What can hang from each mark
K_175: K_588
K_18: K_175 K_588
K_460: K_889 K_997
K_997: K_889
K_781: K_460 K_889 K_997
K_588: K_781
K_889: K_510 K_781

Known rows, with every way that one mark hangs from another
K_588[K_781[K_460]]: 6.8  -13.4  -41.0  -18.3  20.2  -11.5  -43.0  -2.6  -19.2  39.1  0.9  20.8  -68.4  -35.8  19.2  -5.5  29.0  20.3  -12.0  4.4  16.6  -5.7
K_781[K_997]: -32.4  2.9  -47.8  -17.7  37.3  -32.4  -32.4  -19.9  36.8  -28.4  47.6  30.0  -3.4  -12.1  34.4  -19.2  62.7  34.8  -22.7  -10.9  6.8  -40.1
K_889[K_781]: -29.0  -53.2  16.3  -1.2  34.4  -12.2  -46.6  13.4  3.5  -33.8  -29.6  33.3  -4.3  -14.2  -13.2  -25.7  18.2  56.3  -15.0  16.4  -19.8  -64.6
K_18[K_588[K_781[K_997]]]: -35.7  -64.6  -31.3  12.5  23.0  -8.6  -42.8  -3.9  26.2  68.2  50.2  -18.9  -69.5  -73.6  32.0  -32.9  28.4  33.3  -30.5  -30.8  -14.4  -27.6
K_781[K_460 K_889[K_510] K_997]: -34.4  8.9  -21.7  -56.9  28.1  13.1  15.4  -46.4  -22.8  -12.2  15.7  -7.9  -22.2  1.1  59.9  62.6  61.1  -14.7  -1.5  21.1  7.2  30.0
K_18[K_175[K_588]]: -27.0  47.2  8.0  -9.6  57.2  -29.7  -72.3  3.1  28.6  -14.8  6.6  67.3  16.2  56.5  22.9  -19.5  20.8  66.2  46.7  58.3  12.0  -24.1
K_781[K_460[K_889[K_510]]]: -9.7  17.7  7.6  -85.4  60.8  -18.3  9.3  -25.5  -43.1  -20.9  -19.5  27.7  -42.2  -10.3  19.1  28.0  31.3  7.8  44.1  34.6  -8.8  -12.3
K_781[K_460[K_997[K_889]]]: 31.5  -3.1  -26.0  0.1  36.8  -40.6  -23.1  -27.7  -21.1  -5.2  -5.7  47.0  -58.3  14.9  -17.4  17.4  30.6  3.2  -30.6  -13.2  21.0  20.2
K_175[K_588[K_781[K_889[K_510] K_997]]]: -52.6  -18.8  -14.1  -39.3  19.1  -14.3  -43.2  -1.3  -15.7  6.4  43.3  -0.9  1.6  26.6  26.6  12.2  28.6  20.8  4.7  56.9  52.4  -24.8
K_175[K_588]: -24.3  3.1  -12.7  -38.0  52.8  -52.6  -70.8  15.8  -9.4  -36.9  32.5  79.5  6.2  50.8  -5.4  -18.2  34.2  52.1  13.5  60.3  37.9  -52.6
K_18[K_175 K_588[K_781[K_889]]]: -47.2  -34.3  14.8  42.2  50.1  21.6  -69.2  -11.1  9.8  83.0  11.2  -39.4  -52.7  -37.0  73.5  -29.1  12.0  68.0  14.6  17.4  -29.7  21.1
K_889[K_781[K_997]]: -38.9  -48.8  -5.9  -1.3  11.9  0.2  -18.3  -17.6  48.1  -38.0  -3.2  22.4  9.1  -26.4  0.8  -15.7  28.5  38.2  -33.4  -14.1  -11.7  -57.2
K_460[K_889[K_781] K_997]: -12.1  -47.6  17.0  -16.4  39.5  2.1  0.6  -24.6  -27.6  -32.1  -19.9  -7.5  -7.3  -17.1  -19.5  -4.8  21.9  58.3  -3.4  20.1  11.1  -50.7
K_588[K_781]: -18.2  -24.1  -31.9  -2.5  37.5  -31.1  -73.0  22.7  -24.0  32.3  14.8  3.8  -44.3  -28.7  20.1  -38.2  33.0  49.4  -11.6  16.4  10.8  -40.5
K_175[K_588[K_781[K_460 K_889]]]: -16.4  -20.1  -25.9  -35.2  23.7  -2.7  -52.1  -18.0  -26.3  4.5  28.3  33.9  -18.1  30.9  27.6  16.2  27.4  29.3  0.2  60.5  63.5  7.8
K_781[K_889 K_997]: -55.4  -13.9  -38.6  -11.4  46.6  -2.9  -35.7  -47.0  2.6  -40.0  56.5  -10.4  20.2  8.0  79.7  -1.6  78.2  44.9  -29.2  20.3  21.1  1.5
K_997[K_889[K_510 K_781]]: -45.6  -52.9  68.6  -4.7  54.7  -62.7  -39.2  13.8  -19.7  -33.8  -50.1  9.2  -14.1  17.2  -31.2  -18.9  -19.0  12.7  -3.3  5.5  -44.3  -45.7
K_460[K_889 K_997]: -7.1  -6.7  -12.4  -28.6  64.6  -28.8  -15.4  -21.5  -46.6  -23.9  16.1  0.1  -18.1  -2.9  3.1  -10.8  48.4  59.1  8.1  29.5  25.7  -37.6
K_175[K_588[K_781[K_460 K_997[K_889]]]]: -13.7  -14.8  -34.0  -23.8  4.4  -28.3  -30.5  -40.7  37.8  -3.3  42.9  44.6  -20.0  22.9  7.8  8.3  11.7  -1.8  -17.7  3.5  57.3  1.4
K_588[K_781[K_460[K_889[K_510]] K_997]]: -19.3  -3.7  -32.7  -55.5  10.7  7.5  19.0  -41.5  4.0  27.9  15.4  -22.7  -50.4  -53.5  37.9  21.6  29.2  -8.5  8.4  -7.8  13.2  -7.1

Rows
5.2  -10.9  -27.7  -44.2  16.1  -11.3  -24.8  -19.8  -18.2  10.0  23.8  37.0  -34.0  15.8  -8.0  16.0  17.5  23.6  9.7  44.1  68.5  -13.7 | K_175[K_588[K_781[K_460[K_889 K_997]]]]
14.2  16.0  -1.7  -67.3  44.7  -14.1  20.0  -19.7  -61.5  0.3  -20.3  14.0  -59.1  -8.2  -10.0  43.4  33.4  1.8  27.2  27.1  9.7  -7.3 | K_781[K_460[K_889[K_510] K_997]]
24.1  7.8  -27.5  -45.1  42.6  -6.7  9.3  -45.0  -34.3  -14.3  -2.2  30.1  -47.1  -8.6  2.7  26.9  45.2  23.2  4.5  15.6  26.2  4.9 | K_781[K_460[K_889 K_997]]
-1.8  -23.0  -16.3  -17.9  18.7  8.4  -23.0  6.0  -84.3  62.2  -12.3  -38.0  -72.5  -18.8  16.7  39.0  30.5  4.5  -8.5  35.2  28.0  18.8 | K_588[K_781[K_460[K_997] K_889[K_510]]]
-6.5  2.6  -39.3  -15.4  26.3  -31.8  0.9  -77.5  55.3  -36.4  27.8  42.7  -25.8  0.9  30.4  13.5  38.2  -16.9  -38.8  -46.4  8.5  26.0 | K_781[K_460 K_997[K_889]]
-27.0  -25.1  24.4  -48.0  -2.6  10.1  27.6  -1.1  12.8  -8.4  -47.9  12.5  -30.1  -30.2  -21.6  43.3  5.8  -21.5  2.4  -5.3  -32.7  -42.2 | K_889[K_510 K_781[K_460 K_997]]
-2.2  -15.6  -29.2  -39.0  32.3  0.7  -17.4  -33.1  -20.2  21.5  4.4  3.2  -54.8  -42.5  33.5  -2.2  27.1  25.0  6.8  12.6  18.9  -2.7 | K_588[K_781[K_460[K_889]]]
-45.4  -35.4  -45.9  2.3  23.8  5.7  -45.7  -31.0  -2.7  16.2  49.3  -39.7  -14.5  -27.6  71.8  -12.0  55.1  41.0  -33.9  9.2  30.2  -2.2 | K_588[K_781[K_889 K_997]]
-17.3  -30.4  46.7  -47.7  19.7  -4.0  0.8  29.7  -32.3  -1.9  -73.9  25.7  -42.9  -18.5  -36.5  31.0  -3.0  -2.8  19.7  24.5  -42.0  -48.2 | K_889[K_510 K_781[K_460]]
-26.1  33.0  2.2  0.5  40.0  -20.0  -75.3  2.5  26.5  19.0  6.0  41.8  -0.2  36.4  25.9  -22.8  8.2  62.1  39.5  51.3  21.2  -19.0 | K_18[K_175[K_588[K_781]]]
-47.2  -3.0  0.8  -16.4  48.0  -64.4  -23.7  -21.4  21.2  -28.3  24.9  7.4  -8.8  9.9  17.4  -12.5  30.1  0.0  -14.7  -19.7  -16.1  -26.9 | K_781[K_997[K_889[K_510]]]
-16.7  2.2  20.7  -54.9  64.7  -38.6  -3.2  9.8  -81.4  -5.2  -9.2  -18.5  -32.6  -0.7  -16.9  10.9  32.4  33.8  35.9  44.0  4.1  -52.3 | K_460[K_889[K_510] K_997]
24.6  3.7  -4.5  -18.1  37.4  -47.8  -12.7  -8.9  -43.9  6.1  -22.5  33.9  -69.4  16.5  -28.8  29.1  20.6  -13.0  -12.1  -2.1  7.2  9.9 | K_781[K_460[K_997[K_889[K_510]]]]
-31.6  -21.9  9.0  37.4  46.0  2.5  -68.0  6.1  27.9  89.6  5.3  -15.6  -66.4  -47.7  45.4  -41.1  0.9  61.4  19.2  -1.4  -38.9  -6.2 | K_18[K_175 K_588[K_781]]
-11.3  -44.2  41.4  16.5  36.9  -55.3  -32.1  21.2  -43.0  -4.9  -38.6  -1.4  -36.4  18.6  -57.4  -3.3  -4.1  15.6  -22.7  -0.6  -9.5  -40.6 | K_460[K_997[K_889[K_510 K_781]]]
-46.0  -31.5  1.9  -17.9  47.2  -16.3  -61.7  25.2  -76.2  37.9  2.1  -42.7  -38.3  -11.8  40.8  -7.9  32.0  38.0  7.0  52.8  6.2  -18.9 | K_588[K_781[K_889[K_510]]]
-22.0  25.6  -19.9  -84.1  33.3  -1.8  42.9  -62.4  13.9  -27.3  14.9  11.8  -25.5  -27.5  36.9  41.9  44.6  -14.0  23.2  -0.6  -0.2  -4.9 | K_781[K_460[K_889[K_510]] K_997]
-23.6  3.9  6.3  -54.3  56.8  -3.5  -19.9  -8.7  -79.4  -4.8  -17.7  8.5  -38.8  16.8  42.0  48.5  46.6  5.3  19.2  59.2  -2.8  22.4 | K_781[K_460 K_889[K_510]]
-45.5  -23.8  -34.4  -23.2  18.6  -9.8  -53.5  -22.9  5.0  -5.1  61.0  10.8  11.0  27.3  39.9  -0.5  37.5  38.2  -12.4  46.5  64.9  -15.6 | K_175[K_588[K_781[K_889 K_997]]]
0.2  -53.5  12.8  36.2  35.9  -46.1  -41.9  -3.5  -16.5  -20.0  -20.8  14.8  -25.1  16.4  -44.4  -19.5  8.4  35.1  -46.4  -13.1  6.7  -27.7 | K_460[K_997[K_889[K_781]]]
-25.4  -42.8  60.3  -14.0  41.1  -46.6  -16.3  -7.2  -14.7  -29.6  -60.9  22.4  -32.5  11.9  -31.7  7.8  -22.8  -12.4  -3.4  -3.2  -38.8  -17.9 | K_997[K_889[K_510 K_781[K_460]]]
-18.4  39.7  1.7  -27.1  39.5  1.5  -38.2  -35.3  27.5  9.2  -0.2  36.1  -5.5  25.3  36.8  1.3  4.7  46.4  54.2  47.6  26.4  6.6 | K_18[K_175[K_588[K_781[K_460[K_889]]]]]
-36.8  22.8  5.8  4.3  45.3  -5.7  -76.4  -9.9  12.2  12.2  11.8  20.4  11.3  44.4  48.5  -12.7  17.7  65.6  36.2  64.7  29.2  2.3 | K_18[K_175[K_588[K_781[K_889]]]]
-14.7  11.3  -14.0  -34.9  27.9  -40.0  11.1  -50.3  28.8  -21.2  9.0  28.3  -37.5  2.4  15.7  31.3  26.6  -36.4  -15.2  -36.3  -8.1  14.9 | K_781[K_460 K_997[K_889[K_510]]]
3.0  -33.1  39.1  -33.4  6.8  -1.3  9.0  33.8  -47.9  15.1  -75.6  14.7  -55.3  -16.1  -60.6  45.4  -2.2  -7.1  5.7  18.3  -22.9  -44.3 | K_889[K_510 K_781[K_460[K_997]]]
-40.9  -16.9  -4.5  -29.7  19.4  -50.2  -44.3  -0.6  12.2  2.7  37.1  20.1  -10.4  29.3  -2.8  -5.7  5.0  5.4  0.6  23.4  38.0  -36.4 | K_175[K_588[K_781[K_997[K_889[K_510]]]]]
